What can hang from each mark
K_294: K_93 K_784
K_768: K_93 K_476
K_473: K_93
K_93: K_294 K_473 K_768
K_476: K_294 K_768
K_784: K_444 K_768
K_214: K_476
K_444: K_93 K_476

Each row was made from one small tree. Brackets hold a mark, then the marks that hang from it, in the order of their numbers. Every link used is in the known rows. Write each row's tree.
Known rows
{K_784 {K_444 {K_93 K_473}} K_768}: [-1.639  1.898  2.445  0.119 -1.706 -3.527  1.270 -0.277 -4.991  0.246
 -2.022  1.727  1.178 -0.416  1.655 -2.324 -0.249 -6.163 -0.329  5.838
 -1.267  4.927  2.165 -2.443  0.857]
{K_473 {K_93 {K_768 K_476}}}: [ 2.257 -4.365 -1.471 -4.783 -0.531  2.311 -1.260  0.187  5.269 -1.086
 -0.638 -1.103  1.972  0.217 -1.368  0.938 -3.852 -2.101  0.028 -2.309
  0.423  1.979  0.784  2.116 -3.391]
{K_768 {K_93 {K_294 K_784} K_473} K_476}: [ 1.773  1.283  0.524  0.073  1.228  1.044  3.753  0.337 -3.310  0.033
  0.115 -0.598  0.211 -1.316 -1.292  0.005 -0.374  2.867 -1.363 -3.045
  0.156 -0.835 -0.769  1.011  3.914]
{K_768 K_93 {K_476 K_294}}: [ 0.520  2.564 -0.890 -0.501  1.115  1.161 -2.329  0.148 -1.434 -1.138
  0.056 -0.900 -2.905 -4.241 -2.426  2.521  0.320 -0.818  0.282 -3.981
  1.988  2.031  0.456  1.192  0.358]
{K_444 {K_476 K_294 K_768}}: [-0.958  0.280 -0.548  1.835  2.038  1.079 -5.309 -0.634  1.136  1.088
  0.833 -0.768 -2.428 -4.122 -0.928  4.645 -0.170  1.373  1.173 -1.487
  2.823 -2.327 -0.004  0.202  0.221]
{K_784 K_444 K_768}: [ 1.685  1.752  1.189 -0.457 -4.088 -1.381 -1.164  0.365 -3.162  2.091
 -0.778  1.902  0.451 -2.988  0.206 -2.205  2.471 -2.066  0.506  4.867
 -1.122  4.922  0.492 -0.944  1.605]
{K_214 {K_476 {K_294 K_93}}}: [-5.477  1.450 -2.321  1.874 -0.576  1.257 -6.014  1.035  3.250 -5.319
  2.243  0.625 -2.726  0.967 -1.248  1.629  1.956 -5.870  0.712 -5.312
  1.350 -0.587 -0.099 -1.162 -4.631]
{K_93 {K_294 {K_784 K_444}} K_473 {K_768 K_476}}: [ 2.642 -2.367 -0.140  1.107 -0.193  2.196  2.900  0.897 -0.287  3.127
  0.659  0.063  3.915  4.705 -1.098 -1.826 -1.380  1.787  0.092  1.244
 -0.882 -1.441 -1.982 -2.231 -0.451]
{K_476 {K_294 {K_93 K_473}} K_768}: [-6.244 -0.969 -0.938  3.162  1.070 -1.578 -3.987  0.204  0.309 -2.078
  1.363 -3.243 -1.944  1.142  1.712  1.666 -0.859 -6.191 -0.818 -2.663
  0.692 -1.161  0.016 -2.082  0.153]
{K_93 K_294 K_768}: [ 3.986 -1.395  0.471 -3.162  0.438  1.578  4.427  0.603  5.291  0.529
 -1.125 -0.324 -0.546 -3.176 -0.197 -0.230  0.177  1.285  0.533 -2.248
 -1.636  0.870 -1.003  3.278 -0.872]
{K_93 K_294 K_473 K_768}: [ 0.789 -2.196  0.506 -1.074  1.523  0.425  4.658  1.107  3.387 -0.271
 -1.153 -0.975  1.723 -1.805  0.755 -0.358 -3.156 -0.145 -0.274 -3.740
 -2.157 -0.503 -0.585  0.489 -2.085]
{K_444 K_476}: [ 2.743  0.938 -0.235 -0.017  1.910  2.370 -2.508 -0.424  1.912  1.391
 -0.345  1.336 -2.180 -3.704 -1.842  3.265 -0.308  2.006  1.369 -1.660
  1.229 -2.235  1.649  2.686 -0.377]
{K_784 K_444 {K_768 {K_93 K_294}}}: [ 2.206  3.045  2.456 -1.729 -3.635 -2.418  2.605 -0.106 -4.899  1.334
 -1.790  1.668  0.869 -6.020  1.112 -2.116  3.507  1.268 -0.980  5.164
 -1.236  4.858 -0.005 -0.067  4.239]
{K_476 {K_294 {K_93 K_473} K_784} K_768}: [-6.490 -1.292 -2.404  4.412  0.047 -2.024 -4.967 -0.109 -0.305 -1.326
  2.235 -3.376 -1.541  5.744  2.013 -0.153 -0.180 -1.893 -0.361 -1.891
  0.163 -2.299 -1.203 -3.017 -0.732]
{K_93 {K_294 K_784}}: [ 4.018 -0.357 -0.666 -1.125 -0.705  0.901  2.387  0.541  1.253  0.003
  0.930 -1.196 -1.064  0.741  0.006 -1.702  3.435  4.496  0.279 -1.641
 -1.137 -3.285 -1.534  3.441  2.821]
{K_444 {K_93 K_294 K_473 K_768} K_476}: [ 0.479 -0.658  2.309 -0.534  5.197  0.757  4.016 -1.297  1.920  0.672
 -2.195  1.350  0.471 -0.492  0.888  2.475 -4.170 -0.891  0.393 -0.487
  0.551 -2.329  2.530  1.015 -1.902]
{K_214 {K_476 {K_294 {K_784 {K_444 K_93}}} K_768}}: [-7.144  1.804 -1.040  2.683 -1.063 -1.711 -5.131  0.702  0.826 -4.098
  2.657  0.208 -2.199  0.578 -0.427  0.409  3.156 -1.592  0.080  1.285
  1.802  0.401 -1.679 -3.352 -2.712]
{K_294 K_93 K_784}: [-0.164 -0.087 -3.115  1.440 -1.174  0.212 -1.939 -0.355  1.575 -0.197
  1.252 -0.506 -2.399  7.101  0.800 -2.409  2.336 -0.014  0.320 -0.953
 -1.313 -1.657  0.435  1.615 -0.943]
{K_444 {K_93 K_473 K_768} {K_476 K_294}}: [-3.519 -0.047 -0.380  1.623  5.058 -0.488 -2.666 -1.580  1.538 -0.882
 -1.508  0.444 -0.486  1.270  0.944  3.756 -5.506 -2.300  1.557 -2.030
  1.736 -1.477  2.851 -1.776 -6.957]
{K_93 {K_294 K_784} K_473}: [ 0.842 -1.220 -0.531  0.697  0.395 -0.333  2.554  0.818 -0.759 -0.726
  1.016 -1.675  1.232  2.533  0.778 -1.550  0.143  2.989 -0.745 -3.006
 -1.697 -4.472 -1.352  0.707  1.775]
{K_473 {K_93 {K_294 {K_784 K_444}} {K_768 K_476}}}: [ 4.773 -4.972 -0.883 -4.326 -2.353  2.292  0.270 -0.084  2.732  0.805
  0.754 -1.152  4.504  4.471 -0.704 -1.186 -0.608  2.398 -0.486  1.731
  0.358 -1.694 -1.076  0.946 -0.323]

Which tree is each row?
[-0.628  0.749  0.703  2.682 -2.857  1.067 -4.194  0.227 -5.868  2.734
  0.533  1.132  1.988  3.536 -0.660 -0.758  1.207 -7.762  0.624  2.918
  0.946  2.932  0.412 -4.185  2.030]
{K_784 K_444 {K_768 {K_476 {K_294 {K_93 K_473}}}}}
[-5.446  1.658 -2.328  1.804 -1.333 -0.500 -5.544  0.686  2.718 -4.094
  2.080  1.309 -1.471  2.952 -0.732 -0.157  1.895 -0.710  1.288 -0.166
  1.472  0.757 -0.850 -3.184 -7.736]
{K_214 {K_476 {K_294 {K_784 {K_444 {K_93 K_768}}}}}}
[ 0.188  0.302  1.690  0.294  1.842 -0.687  4.695 -0.327 -3.229 -0.211
 -0.715  0.078  0.418  3.697  1.189 -1.752 -0.743 -2.961 -0.086 -0.738
 -0.551  0.244  0.385  0.594  3.324]
{K_444 {K_93 {K_294 {K_784 {K_768 K_476}}} K_473}}
[-9.141  0.497 -2.073  4.546 -0.537 -0.523 -5.958  1.001  1.501 -4.129
  3.025 -0.620 -1.822  3.221  0.005  0.799  0.983 -3.044 -0.341 -3.605
  1.078 -0.950 -1.847 -4.060 -3.318]
{K_214 {K_476 {K_294 {K_93 K_473} K_784} K_768}}
[ 3.763 -3.864 -1.070 -4.312 -3.165 -0.101 -0.085 -0.306  1.198 -1.778
  1.224 -1.922  3.284  2.959  0.655 -1.222  1.614  3.043 -1.327  1.965
 -0.364 -4.405 -0.508  2.006  1.628]
{K_473 {K_93 {K_294 {K_784 K_444}}}}
[ 3.934 -3.276 -0.332 -3.288 -3.137  0.448 -1.529 -0.942 -1.024  0.530
  0.670 -0.515  4.177  2.832  0.791 -0.640  0.848  4.229 -0.595  2.553
  0.295 -3.423 -0.406  1.208  2.392]
{K_473 {K_93 {K_294 {K_784 {K_444 K_476} K_768}}}}
[-0.046  0.707  1.698  1.315  3.320 -0.312  2.425 -1.693 -3.304  1.241
 -0.960  1.237  0.660  2.712  1.657  0.774 -1.525  1.249  0.289  0.262
  0.433 -3.077  1.409  0.487  1.760]
{K_444 {K_93 {K_294 {K_784 K_768}} K_473} K_476}
[-0.628  1.757 -0.130  2.483 -1.440 -2.122 -1.954 -1.236 -4.948  2.533
 -0.263  2.248  1.077  4.632  0.975 -2.052  0.338  2.526  0.849  5.575
 -0.189  0.536  0.898 -2.561 -0.412]
{K_294 {K_784 {K_444 {K_93 K_473} K_476} K_768}}
[-1.545  1.526  1.356  1.086  2.980 -0.518 -0.454 -0.636 -0.208  0.891
 -1.111  0.337 -1.895 -7.886 -0.431  3.823 -2.371  3.211 -0.732 -0.710
  1.133 -0.360  1.094  0.695  1.630]
{K_444 {K_476 {K_768 {K_93 K_473}}}}
[ 1.613  0.808  1.430  0.523 -0.721  0.537 -2.364 -0.325 -0.639  2.844
  0.123  1.341 -0.890 -4.455 -1.331  2.009  2.079  0.912  0.049  6.214
  1.383 -1.241  0.814 -0.378  2.340]
{K_784 {K_444 {K_476 K_768}}}
[-0.861  0.708 -1.199  0.899 -1.167 -2.874 -0.459 -0.322 -1.854 -0.763
  0.388  0.105 -0.246  4.831  0.858 -2.741  1.198  0.934 -0.109  4.897
 -0.885 -1.454  1.031 -1.414 -1.613]
{K_294 {K_784 {K_444 {K_93 K_473}}}}
[ 4.422  1.957  0.350 -1.308  0.562  1.756  3.469  0.008 -1.690  0.902
  0.016 -0.246 -1.620 -2.578 -2.099 -0.037  2.357  4.122 -0.767 -2.092
  0.450  0.319 -1.014  3.069  4.738]
{K_768 {K_93 {K_294 K_784}} K_476}
[ 0.842  0.692  0.843 -2.071 -0.659 -1.984  1.553 -0.341  1.448 -0.145
 -1.366  1.231 -1.100 -0.963  0.373 -1.177  0.642 -3.603  0.319  6.390
 -0.585  2.752  2.187  0.251 -2.788]
{K_784 {K_444 {K_93 K_768}}}
[ 1.006 -2.059 -0.449  0.578 -0.862 -0.644  2.886  0.771  0.912  1.392
  0.382 -0.509  3.551  3.496  1.060 -2.625 -1.089  3.933 -0.135  1.558
 -2.100 -2.105 -1.542 -2.044 -2.472]
{K_93 {K_294 {K_784 K_444}} K_473 K_768}
[ 2.039 -2.562 -0.465  0.942  1.109  2.574  3.414  0.957  1.323  2.218
  0.478 -0.471  2.564  4.157 -1.102 -1.319 -2.532  2.113  0.375 -3.068
 -1.054 -0.990 -2.152 -0.635 -0.762]
{K_93 {K_294 K_784} K_473 {K_768 K_476}}
[ 0.534 -2.360 -0.908  0.341  0.758 -0.098  3.452  0.805  2.696  0.333
 -0.093 -0.947  2.156  2.847  0.890 -2.044 -2.512  4.139  0.035 -2.856
 -2.491 -1.592 -1.549 -0.349 -2.975]
{K_93 {K_294 K_784} K_473 K_768}
[ 0.077  1.606  1.027 -1.762  1.318 -2.031  4.847  0.405 -0.882 -2.939
 -1.418 -1.013 -0.432 -6.360  1.071  0.411 -0.720  1.765 -2.187 -3.340
 -1.458 -0.476  0.673  2.133  2.117]
{K_768 {K_93 K_294 K_473}}
[ 1.051  1.319 -0.160  0.608 -1.159  1.997 -3.266  0.327 -2.260  1.554
 -0.171  0.323 -0.988 -0.986 -1.550  0.402  0.232 -4.298  2.013 -3.485
  0.856  4.961 -0.647  0.095  1.557]
{K_784 {K_768 {K_476 K_294}}}
[ 0.134  1.369  1.581 -1.055 -1.210 -2.791  3.072 -0.093 -0.916  0.215
 -0.055 -1.392 -1.640 -5.999  0.906 -0.695  3.264  4.892 -2.067  3.751
 -0.588  1.108 -1.575  1.316  5.281]
{K_476 {K_768 {K_93 {K_294 {K_784 K_444}}}}}
[ 3.094  0.050  2.091 -2.200  4.204  1.491  3.875 -1.659  3.307  1.240
 -2.209  1.673 -1.501 -1.831  0.306  2.545 -1.494  0.376  1.195  0.524
  0.943 -1.164  2.151  3.351 -0.984]
{K_444 {K_93 K_294 K_768} K_476}
[-1.471  1.676  1.914  1.619 -1.074 -0.925 -1.771 -0.260 -6.672  1.223
 -0.466  1.294  1.552  2.365  0.126 -0.841 -0.143 -8.569  0.783  4.124
  1.257  4.334  1.304 -4.136  1.677]
{K_784 {K_444 {K_93 K_473}} {K_768 {K_476 K_294}}}
[ 3.304 -4.812 -1.420 -4.473 -2.888 -0.188  0.260 -0.335  3.723 -0.585
  0.192 -1.483  4.153  3.466  0.864 -1.605 -0.469  3.854 -0.784  2.047
 -0.848 -1.991 -0.836  1.321 -2.026]
{K_473 {K_93 {K_294 {K_784 K_444}} K_768}}
[ 1.544  3.269  1.135 -1.157 -0.766  0.455  1.321  0.126 -2.943  1.465
 -1.945  1.560 -1.540 -5.898 -1.200 -0.312 -0.177 -1.210  0.235 -1.989
 -0.105  7.877  0.195  1.628  3.206]
{K_784 {K_768 K_93 K_476}}
[-5.849  2.138  0.606  1.310 -0.036 -1.422  0.989  1.335  1.266 -4.022
  1.083  0.491 -1.388 -5.314 -0.189  0.365  1.113  2.232 -2.019 -2.390
 -0.101  1.236 -2.210 -1.187  0.301]
{K_214 {K_476 {K_768 {K_93 {K_294 K_784} K_473}}}}
[ 0.107  2.004  1.088 -0.014  2.432 -0.072 -0.644 -0.864  0.840  1.329
 -1.068  0.622 -2.934 -8.463 -0.890  3.704 -0.482  3.968 -0.498  0.032
  1.473  0.476  0.991  2.165  2.200]
{K_444 {K_476 {K_768 K_93}}}
[ 1.143 -1.021 -1.015 -0.443  0.793  3.303  0.118  0.072  4.064  1.565
 -0.551  0.706 -1.898  2.767 -1.112 -0.002 -0.850 -6.198  0.780 -2.304
 -0.388  2.508  1.323  1.506 -1.792]
{K_294 {K_93 {K_768 K_476}}}
